What can hang from each mark
q354: q156
q619: q7 q24 q427
q427: q156 q619
q181: q354
q7: q619
q784: q181
q156: q354 q427
q24: q156 q456 q619
q456: q24

Each row was made from one small tree. The marks that hang from a mark follow it in brackets, in the order of their numbers. Every link used is in the known rows. Write each row's tree.
Known rows
q456{q24}: [ 0.64 -0.06 -0.95  0.01 -0.28 -0.07  0.17  0.08  0.45  0.25  0.18  1.06
  0.15 -0.01  0.02 -0.35  0.20 -0.68  0.25  0.10]
q456{q24{q156{q427{q619}}}}: [ 5.16 -1.09 -0.97  4.03  0.96  0.22  0.56  0.20 -0.93 -1.22 -0.45  1.36
  2.03  0.61 -0.33 -0.33  1.45 -2.61  2.56 -1.61]
q354{q156{q427{q619}}}: [ 6.46 -0.78  0.84  3.92  1.61  0.30  0.49  0.06  0.12 -1.22 -0.04 -0.15
  0.75  0.67 -0.30  0.16  1.77 -0.27  1.66  0.16]
q456{q24{q156{q354}}}: [ 0.65 -0.53 -1.10  1.22  1.05 -0.08  3.99  0.45 -0.35  0.21  0.15  2.70
  1.22 -0.16 -0.58 -0.21  0.88 -2.54  1.99 -1.51]
q156{q354 q427{q619}}: [ 3.96 -0.95  0.13  5.89  2.36  0.54  4.35 -0.11 -0.54 -1.16  0.54 -0.53
  0.76  0.84 -0.83  0.02  0.43 -2.10  2.61  0.28]
q156{q354 q427{q619{q7}}}: [ 3.75 -0.72 -0.31  5.73  3.07  0.63  4.43 -0.01 -0.32 -1.12  0.80 -0.35
  1.09  0.61 -0.49  0.12  0.08 -3.17  2.69  0.61]
q619{q7 q24}: [-0.61  0.53 -1.21  0.01  0.70  0.14  0.39  0.07  0.68  0.02  0.29  2.32
  0.36 -0.36  0.56  0.12 -0.27 -2.21  0.54  0.67]
q7{q619{q24 q427{q156}}}: [ 3.48 -0.57 -0.31  4.03  1.13  0.14  0.36  0.37  0.08  0.76 -0.92  0.97
  0.95  0.43 -0.80  0.52  0.98 -2.97 -1.93  1.45]
q181{q354{q156{q427{q619{q24}}}}}: [ 5.63 -0.58  0.07  4.28  0.35  0.33  1.02 -0.17  0.96 -1.35  0.86  2.77
  0.81  0.24 -0.74  0.11  1.87 -2.54  1.79  0.55]
q619{q7 q24 q427}: [ 1.54  0.88 -1.35  2.85  1.21  0.11  0.39  0.14  0.72  0.86  0.23  1.78
  0.39 -0.27  0.59  0.37 -0.32 -3.32  0.64  1.03]
q7{q619{q24{q456} q427{q156}}}: [ 4.33 -0.31 -0.31  4.32  0.64  0.07  0.68  0.50  0.05 -0.05  2.66  1.11
  1.84 -0.33 -1.55  0.61  0.52 -2.67 -1.37  0.61]
q181{q354{q156{q427{q619{q7 q24}}}}}: [ 5.36 -0.31 -0.35  4.26  1.07  0.46  1.15 -0.18  1.14 -1.33  1.19  2.98
  1.14 -0.05 -0.52  0.26  1.56 -3.57  1.92  0.85]
q181{q354}: [-0.45  0.03  0.07  0.25 -1.24 -0.01  0.28 -0.38  0.35 -0.05  0.91  0.83
  0.02 -0.48 -0.68 -0.09  0.09 -1.15 -0.27 -0.01]
q427{q156{q354} q619}: [ 3.83 -1.18  0.22  1.94  3.10  0.20  3.85 -0.29 -0.56 -0.45  0.70 -0.78
  0.61  1.39 -0.78 -0.46  0.66 -2.55  1.42  0.94]
q181{q354{q156{q427{q619{q7 q24{q456}}}}}}: [ 6.16 -0.05 -0.32  4.49  0.54  0.36  1.45 -0.07  1.12 -2.16  4.78  3.05
  1.96 -0.80 -1.24  0.30  1.22 -3.38  2.47  0.01]
q784{q181{q354}}: [-0.48  0.82  0.29 -2.71 -1.23 -0.04 -0.06  0.24  0.55 -0.05  1.21  0.22
  2.10 -0.41 -1.38  0.68  1.05 -1.03 -1.75 -0.02]
q156{q354 q427{q619{q7 q24}}}: [ 3.35 -0.48 -1.08  5.85  3.09  0.69  4.65  0.06  0.16 -1.18  0.84  1.78
  1.06  0.48 -0.31  0.15  0.09 -4.35  3.10  1.00]
q181{q354{q156{q427}}}: [ 2.47  0.31  0.73  3.69 -0.66  0.36  0.76  0.00  0.79 -0.89  0.92  1.19
 -0.01 -0.41 -0.95  0.32  1.45 -0.61  0.88  0.06]
q24{q156{q354 q427} q456 q619{q7}}: [ 2.52  1.06 -0.83  6.96  0.80  0.20  4.48  0.90 -1.34 -1.78  3.79  1.57
  2.49 -1.12 -1.16  0.80  0.78 -2.48  2.60 -2.92]
q456{q24{q156{q354} q619{q7 q427}}}: [ 3.82  0.70 -1.87  5.64  1.37 -0.11  3.89  0.91 -0.59  1.21  0.37  2.39
  1.83 -0.26 -0.15  0.37  1.28 -4.30  1.42 -1.74]

Which tree is each row?
[ 6.24 -0.58  0.33  3.86  2.27  0.43  0.61  0.08  0.37 -1.22  0.27  0.11
  1.05  0.50  0.01  0.30  1.50 -1.36  1.83  0.41]  q354{q156{q427{q619{q7}}}}
[ 4.05  0.47 -1.35  5.75  0.75 -0.22  3.80  0.85 -0.83  1.22  0.01  2.22
  1.51 -0.06 -0.42  0.22  1.53 -3.20  1.25 -2.06]  q456{q24{q156{q354} q619{q427}}}
[ 1.39 -0.17 -1.19  5.02  1.22  0.43  4.43  0.63 -0.62 -0.67  0.11  2.28
  1.13 -0.15 -0.78  0.00  1.04 -2.91  3.03 -1.47]  q456{q24{q156{q354 q427}}}
[ 5.76 -0.59  0.39  4.10  1.01  0.45  0.91 -0.26  0.69 -1.31  1.20  0.86
  1.16  0.01 -0.76  0.20  1.60 -2.53  1.51  0.42]  q181{q354{q156{q427{q619{q7}}}}}
[ 2.95 -0.70 -0.46  4.10  0.37  0.06  0.33  0.45  0.35  0.97 -1.11  1.62
  1.20 -0.17 -0.68  0.75  0.61 -2.25 -1.79  0.69]  q7{q619{q24 q427}}
[ 0.48  0.51 -1.48 -0.06  0.31 -0.19  0.59  0.45 -0.10 -1.17  3.29  3.67
  2.27 -1.37 -0.33  0.35  0.20 -2.78  1.81 -1.89]  q619{q7 q24{q156 q456}}
[ 4.06  1.10 -1.55  5.90  2.05  0.12  3.96  0.49 -0.12  1.35  1.08  0.58
  0.56  0.46 -0.14 -0.08  0.82 -4.17  0.51  0.74]  q456{q24{q619{q7 q427{q156{q354}}}}}
[ 0.34  0.17 -1.00  5.10  1.52  0.47  4.48  0.63 -0.55 -1.04 -0.05  3.28
  1.11 -0.27 -0.64  0.39  0.73 -3.31  3.25 -1.22]  q619{q24{q156{q354 q427}}}
[ 1.88 -1.03 -0.49  1.26 -0.59 -0.20  0.54  0.80 -0.42 -1.01  2.04  3.55
  3.15 -1.20 -1.57  0.77  1.04 -1.70 -0.59 -2.19]  q7{q619{q24{q156 q456}}}
[ 5.56  0.32  0.36  1.44  0.43  0.34  0.60  0.41  1.13 -1.30  1.10  2.30
  2.89  0.25 -1.38  0.87  2.77 -2.46  0.36  0.54]  q784{q181{q354{q156{q427{q619{q24}}}}}}
[ 4.45  1.02 -0.38  4.49 -0.75 -0.45  0.06  0.71 -1.34 -0.06  2.82  0.85
  2.24 -0.98 -0.71  0.60  1.01 -1.22  0.52 -3.06]  q24{q156 q456 q619{q427}}
[ 4.71 -1.04 -1.53  5.46  2.89  0.46  4.56  0.33 -0.72 -1.06  0.45  1.96
  2.31  0.38 -0.52 -0.09  1.14 -4.75  3.70 -1.03]  q456{q24{q156{q354 q427{q619{q7}}}}}
[ 1.74  0.39 -0.16  3.77 -0.27  0.18  0.72  0.47 -1.06 -1.96  2.92  0.86
  1.88 -1.04 -1.05  0.41  0.48 -0.90  2.38 -2.56]  q24{q156{q427} q456}
[ 2.61  0.93 -1.71  5.14 -0.17  0.24  0.50  0.82 -0.91 -0.63 -0.09  2.14
  1.80 -0.37  0.21  0.18  1.47 -2.47  1.32 -2.16]  q456{q24{q156{q427} q619{q7}}}
[ 3.93 -0.56 -0.63  0.94  0.52 -0.13  0.52 -0.13  0.20 -1.30  3.58  1.66
  1.71 -0.13 -0.63 -0.17 -0.03 -1.65  1.48 -0.25]  q427{q619{q24{q456}}}
[ 2.31 -0.87 -0.48  6.59  0.82  0.36  4.84  1.08 -0.62 -1.81  2.52  3.44
  3.14 -1.07 -2.28  1.07  1.01 -3.00  1.47 -1.94]  q7{q619{q24{q156{q354 q427} q456}}}
[ 4.26  1.47 -0.52  6.12  1.97 -0.03  4.15  0.47 -0.61  0.08  4.47 -0.39
  1.28 -0.30 -1.05  0.40  0.17 -3.22  0.84 -0.15]  q24{q456 q619{q7 q427{q156{q354}}}}
[ 3.48  1.20 -0.66  5.92  2.42  0.12  3.82  0.38 -0.57  1.01  0.87 -0.44
  0.41  0.43 -0.27  0.25  0.59 -3.54  0.23  0.63]  q24{q619{q7 q427{q156{q354}}}}
[ 3.72 -0.95 -0.63  5.64  1.17 -0.08  4.45  1.01 -0.36 -0.04  2.47  3.30
  3.15 -1.09 -2.00  1.16  0.89 -3.82  0.58 -1.63]  q7{q619{q24{q156{q354} q456} q427}}
[ 1.77  0.78 -0.86  6.60  1.25  0.40  4.17  0.86 -1.34 -0.84  0.31  1.43
  1.64 -0.34 -0.42  0.68  1.12 -2.81  2.11 -2.10]  q24{q156{q354 q427} q619{q7}}
[ 1.32  0.58 -0.87  1.32 -0.10 -0.21 -0.13  0.53 -1.08 -0.10 -0.25  1.51
  1.70 -0.44  0.36  0.43  1.24 -1.46  0.06 -2.30]  q24{q156 q619{q7}}
[ 2.38  0.66 -1.73  6.65  0.99  0.33  4.28  0.95 -0.91 -0.57  0.45  2.53
  1.77 -0.33 -0.38  0.23  1.40 -3.46  2.29 -2.10]  q456{q24{q156{q354 q427} q619{q7}}}
[ 6.36  0.49  0.38  1.72 -0.10  0.17  0.92  0.46  1.16 -2.23  4.69  2.34
  3.76 -0.57 -2.22  1.01  2.41 -2.19  0.98 -0.33]  q784{q181{q354{q156{q427{q619{q24{q456}}}}}}}
[ 3.64 -0.43 -0.39  4.46 -0.13 -0.05  0.67  0.54  0.40  0.08  2.42  1.72
  2.06 -0.88 -1.40  0.89  0.12 -1.97 -1.19 -0.07]  q7{q619{q24{q456} q427}}
[ 3.68 -1.01  0.42  5.48  2.42  0.25  4.02  0.43 -0.41  0.95 -0.42 -0.79
  0.90  0.60 -1.58  0.65  0.91 -2.91 -1.31  1.20]  q7{q619{q427{q156{q354}}}}
[ 2.78  1.29 -0.81  5.36 -0.39  0.09  0.63  0.79 -1.35 -1.82  3.32  1.17
  2.45 -1.20 -0.70  0.72  0.91 -1.43  1.60 -3.09]  q24{q156{q427} q456 q619{q7}}
[ 5.76  0.25  0.68  1.23  1.05  0.39  0.61  0.37  0.93 -1.27  1.47  0.37
  3.16  0.10 -1.33  0.99  2.44 -2.43  0.11  0.36]  q784{q181{q354{q156{q427{q619{q7}}}}}}
